Each row comes from the steps of one walk. Every step used is in the known rows, and no mark comes twice. Write the walk behind each row, first mark first.
(in the rows, 128 means zero)
Known rows
tave, pavut: [ 90 123 135 148 105 162 118 126 109 138 116  91 169 163 152 114 149 106
 149 125 156 104 173 104 142 161 133  72 130 125 129]
tiri, zeti, doluf, feme, detuk, maguz: [118 127 165 188 126 137 126 154 123 184 118 132 158 128 119  98 165 117
 116 129 188 101 167 136 164 141  82 119 162  72 131]
doluf, zeti, detuk: [ 86 140 178 176 128 135 107 115 116 171 109 146 147 119 183  96 118 107
 142 110  97 130 164  93 158 172 124 113 129  85 145]
sogi, zeti, doluf: [131 121 128 158 121 174 169 139 136 151 105  99 167 144 132  93 172  92
 127 136 162 108 163 140 179 139 111  96 126  83 131]
doluf, maguz, detuk, zeti, tiri: [168 121 165 159 132 144 131 134  86 170  68 136 130 126 130 113 106 147
 164  66 127 174 179  70 176 151 107  77 145  77 112]
tiri, zeti, doluf, feme, detuk: [111 129 178 188 140 137 123 146 114 189 118 125 170 127 125  95 170 109
 125 132 183 111 158 142 157 155  73 108 164  67 123]
tave, feme, detuk, maguz, doluf: [130 105 132 165  84 122  99 119  98 134 158 112 103 139 121 157 125 168
 128  83 167 147 207 118 191 201 132 104 134 103 180]
sogi, zeti, doluf, maguz: [142 114 129 176 127 168 181 135 134 154  96 107 149 151 126  95 175 109
 122 115 150 131 161 130 178 145 110  96 127  78 126]
zeti, detuk, feme, doluf: [ 95  98 168 185 118 123 111 146 119 144 139 173 170 127 165  84 138 130
 139 117 125  94 209 135 176 144 121 113 133  89 153]
pavut, tave, feme, doluf, maguz, detuk: [115 137 114 162  81 108 103 118 109 164 112 150  84 143 114 121  89 116
 155  80 143 165 198 112 166 196 124  64 123 123 143]
tiri, zeti, doluf: [101 148 138 178 124 129 148 134 121 184  99 122 170 148 129  82 169 103
 135 161 178 100 136 138 158 149  84  89 157  81 112]
detuk, feme, doluf, maguz: [ 98  81 151 187 150 118 146 139 104 112 128 187 134 134 156  98 129 163
 144 114 152 124 197 156 144 157 108  98 154  90 133]
tave, feme, doluf: [ 89 150 119 170 124 101 118 133 121 128 149 123 113 147 117 137  96 155
 144  94 154 133 197 129 147 192 116  63 140 114 144]
maguz, doluf, feme, detuk, zeti, tiri: [155  77 191 159 139 174  79 122  73 152 127  97 169 110 127 135 123 142
 138  80 187 152 187 100 194 186  76 114 137  73 119]
doluf, maguz, detuk, zeti: [155 113 155 156 128 149 138 129  77 168  76 136 137 123 147 111 104 140
 174  66 115 179 181  67 173 163 120  95 144  74 133]
sogi, zeti: [118 129 124 154 131 168 170 128 125 142  95  95 152 140 121  97 163  80
 145 108 158 108 183 130 171 161 127  93 134 109 118]
pavut, tave: [ 88 110 125 149  93 135 118 106 100 163  80 133 141 141 126  98 131  72
 154 135 167 124 169 115 172 173 119  95 120 115 136]
sogi, zeti, detuk, feme, doluf, maguz: [130 111 146 194 124 155 158 150 137 144 121 149 140 133 144  80 170 107
 130  83 126 111 214 139 182 150 129 103 122 100 123]
tiri, zeti, detuk, maguz, doluf, feme: [114 147 144 188 108 139 116 137 118 201 110 125 173 134 135  82 150  98
 123  99 157  91 181  98 186 169 108 118 148 104 113]
tiri, zeti, doluf, feme: [103 146 156 183 143 138 131 140 121 191 101 125 186 136 129  85 158 100
 127 141 186  95 150 131 153 152  73  99 159  73 110]
detuk, feme, doluf, zeti, tiri: [ 94 108 172 187 158 125 116 139 121 114 126 190 126 121 162 100 118 155
 145 132 157 111 182 160 138 153  96  86 150  93 116]
detuk, feme: [ 96  84 149 167 137 139 128 120  98 129 108 166 175 128 169  96 151 124
 151 145 170  97 190 147 163 154 118 101 149  90 145]
pavut, tave, feme: [ 93 136 108 159  75 120  97 102 109 164  99 128 119 149 120 122 121  83
 149 118 173 134 184 112 180 197 129  71 112 129 152]
doluf, feme, detuk, zeti: [128  84 207 165 149 158  90 147  84 142 123 124 165  98 136 134 128 118
 149  72 174 148 209  98 171 160  94 128 148  66 150]
zeti, detuk: [ 96 121 162 165 111 131 118 126 111 173 109 125 179 132 153  92 140 105
 137 110 114 101 189  98 186 157 131 111 127  88 152]
feme, doluf: [ 83 119 139 160 145 116 143 141 112 121 132 134 135 139 123 107 103 141
 150 110 142 116 183 138 138 161 105  90 150  98 126]
tiri, zeti, doluf, maguz: [110 140 137 194 129 126 161 131 117 189  91 131 154 152 126  81 169 121
 126 140 165 122 129 131 157 155  81  90 157  76 106]

Write each row's walk
[130 146 144 180 123 128 156 131 109 204  88 135 151 144 133  79 156 120
 141 128 148 131 143 122 163 152  87  85 161  71 112]  tiri, zeti, doluf, maguz, detuk
[122 101 115 160  52 130  85 103  99 157 131 129  92 141 116 138 126 115
 135 102 179 154 197 116 202 204 129  99 110 124 173]  pavut, tave, feme, detuk, maguz, doluf
[119 116 147 179 119 158 149 155 140 143 125 144 158 130 148  79 168  92
 135  99 138  95 216 144 184 144 129 104 123 104 130]  sogi, zeti, detuk, feme, doluf
[131 130 150 189 127 129 151 134 107 196  94 159 156 138 148  74 163 125
 141 140 157 124 151 139 163 149  84  90 165  71 116]  tiri, zeti, doluf, maguz, detuk, feme
[144  67 182 158 132 178  86 116  59 149 135 100 177 108 147 130 123 132
 149  80 178 159 189  99 189 195  86 128 136  67 139]  maguz, doluf, feme, detuk, zeti
[ 84 100 159 180 151 130 123 136 113 113 133 195 134 119 178  98 114 146
 156 131 148 118 184 159 132 161 105 100 150  87 134]  detuk, feme, doluf, zeti
[121  79 195 168 142 146 107 139 107 158 136 124 178 117 140 121 146 135
 120 124 164 125 174 135 171 140  83 130 143  45 168]  zeti, doluf, feme, detuk
[106 107 142 157 130 162 113  82  77 155 116 114 155 128 174 109 107 130
 150 121 141 148 143 105 160 213 102 108 133  86 128]  maguz, doluf, zeti
[110 112 119 162  56 118  92 118 112 152 121 139  84 141 110 138 128 107
 135 102 172 143 203 119 191 187 136  98 118 126 176]  pavut, tave, feme, detuk, maguz
[121  96 145 176 128 135 154 123 111 157 103 129 159 152 143 104 145 153
 121 132 143 141 141 119 167 147  97 103 135  56 148]  zeti, doluf, maguz
[132  63 152 157  96 143 119 123  86 133 142 118 123 126 125 134 141 156
 132  99 158 136 194 122 196 174 121 142 143  86 169]  feme, detuk, maguz, doluf
[119  81 186 166 141 140 103 143 104 141 131 130 148 110 123 132 126 134
 126  77 165 116 218 115 166 155 114 141 153  82 165]  doluf, feme, detuk, maguz
[127  72 162 164  99 147 113 120  87 135 144 128 109 118 143 132 130 156
 134  97 145 148 185 120 182 182 121 143 141  82 168]  feme, detuk, maguz, doluf, zeti
[138 144 140 157 142 162 157 137 142 145  84  91 142 143  98 101 170  94
 130 106 175  98 183 133 175 146 112  66 130 116  87]  sogi, zeti, tiri
[ 91 149 164 174 164 118 122 139 130 126 124 149 103 129 128 111  90 152
 140 106 136 129 163 134 127 162  88  76 147  99  98]  feme, doluf, zeti, tiri
[139  75 185 162 106 159 110 152  87 139 128 123 148 113 140 131 154 136
 148 118 167 163 172 114 195 137  88 126 131  47 170]  feme, detuk, zeti, doluf
[117 105 119 160 107 155 124 109 104 143 113 128 135 134 163 116 104 145
 132 114 147 125 160  94 174 178 129 124 138  99 146]  detuk, maguz, doluf, zeti
[128  93 126 155 117 158 113 120 100 146 116 114 168 131 140 121 107 141
 125  97 172 107 188  95 181 173 122 127 144 101 148]  detuk, maguz, doluf, feme
[117 115 137 160  64 132  81 118  95 152 115 130 100 133 117 141 131  93
 157  99 180 170 193 106 195 190 117  86 109 112 164]  pavut, tave, feme, detuk, zeti
[ 95 111 136 183 154 109 157 136 107 120 125 143 114 145 119 109 105 165
 143  85 130 147 179 129 137 169 105  91 151  90 119]  feme, doluf, maguz
[101 112 133 161  67 117  90 108 102 156 121 131  97 138 112 135 135  97
 145 105 172 152 196 126 186 199 123  89 114 118 167]  pavut, tave, feme, detuk
[ 87 139 107 162  85 108 101 121 119 145 121 140  99 150 112 122 103 103
 151 109 166 139 188 127 163 193 120  69 117 132 146]  pavut, tave, feme, doluf
[ 90 161 150 185 116 123 132 132 118 199 100 127 169 141 134  72 166  84
 139 120 145  94 170 111 170 166 108  98 148 104 108]  tiri, zeti, detuk
[118 151 126 172 126  99 125 131 109 145 141 133  93 141 121 136  81 171
 151  62 126 162 205 115 146 197 123  61 145 105 144]  tave, feme, doluf, maguz, detuk
[121 114 146 162 149 113 151 140  97 142 120 149 108 133 125 103  85 164
 158  70 109 154 191 118 140 166 109  88 155  87 123]  feme, doluf, maguz, detuk
[ 87 118 181 187 131 141 102 117 113 161 115 177 153 115 204  89 129 112
 145 122 108 118 176 113 162 167 123 118 129  84 151]  doluf, zeti, detuk, feme
[162 119 135 164 122 172 173 137 124 171  92 111 145 139 132  94 158 109
 135 103 133 140 173 123 180 142 115  95 130  73 133]  sogi, zeti, doluf, maguz, detuk
[108 120 153 165 106 112 104 118  99 139 151 112 111 132 120 152 135 148
 141  89 159 149 204 127 173 199 124  86 137  98 172]  tave, feme, detuk
[ 90  86 149 173 146 122 131 140 108 109 133 179 152 127 156  98 127 146
 150 133 165 103 197 163 147 152 105  96 152  92 136]  detuk, feme, doluf
[143 102 153 161 126 140 147 125  99 178  97 134 156 139 151 101 126 151
 138 120 120 149 155 109 173 143 104 101 143  51 156]  zeti, doluf, maguz, detuk
[123 132 141 167 111 164 153 137 136 166 103 103 164 136 134  86 171  73
 134  95 129 102 199 112 191 152 134 104 116 103 128]  sogi, zeti, detuk
[ 92 140 157 195 115 124 127 135 119 187 107 159 176 133 151  64 178  91
 140 132 155  84 180 132 174 159 105  99 153 100 114]  tiri, zeti, detuk, feme
[160 115 160 129 110 169 110 146  81 175  86 129 177 110 163 109 104 118
 180 113 135 153 174  77 185 131 106 100 137  57 154]  maguz, detuk, zeti, doluf
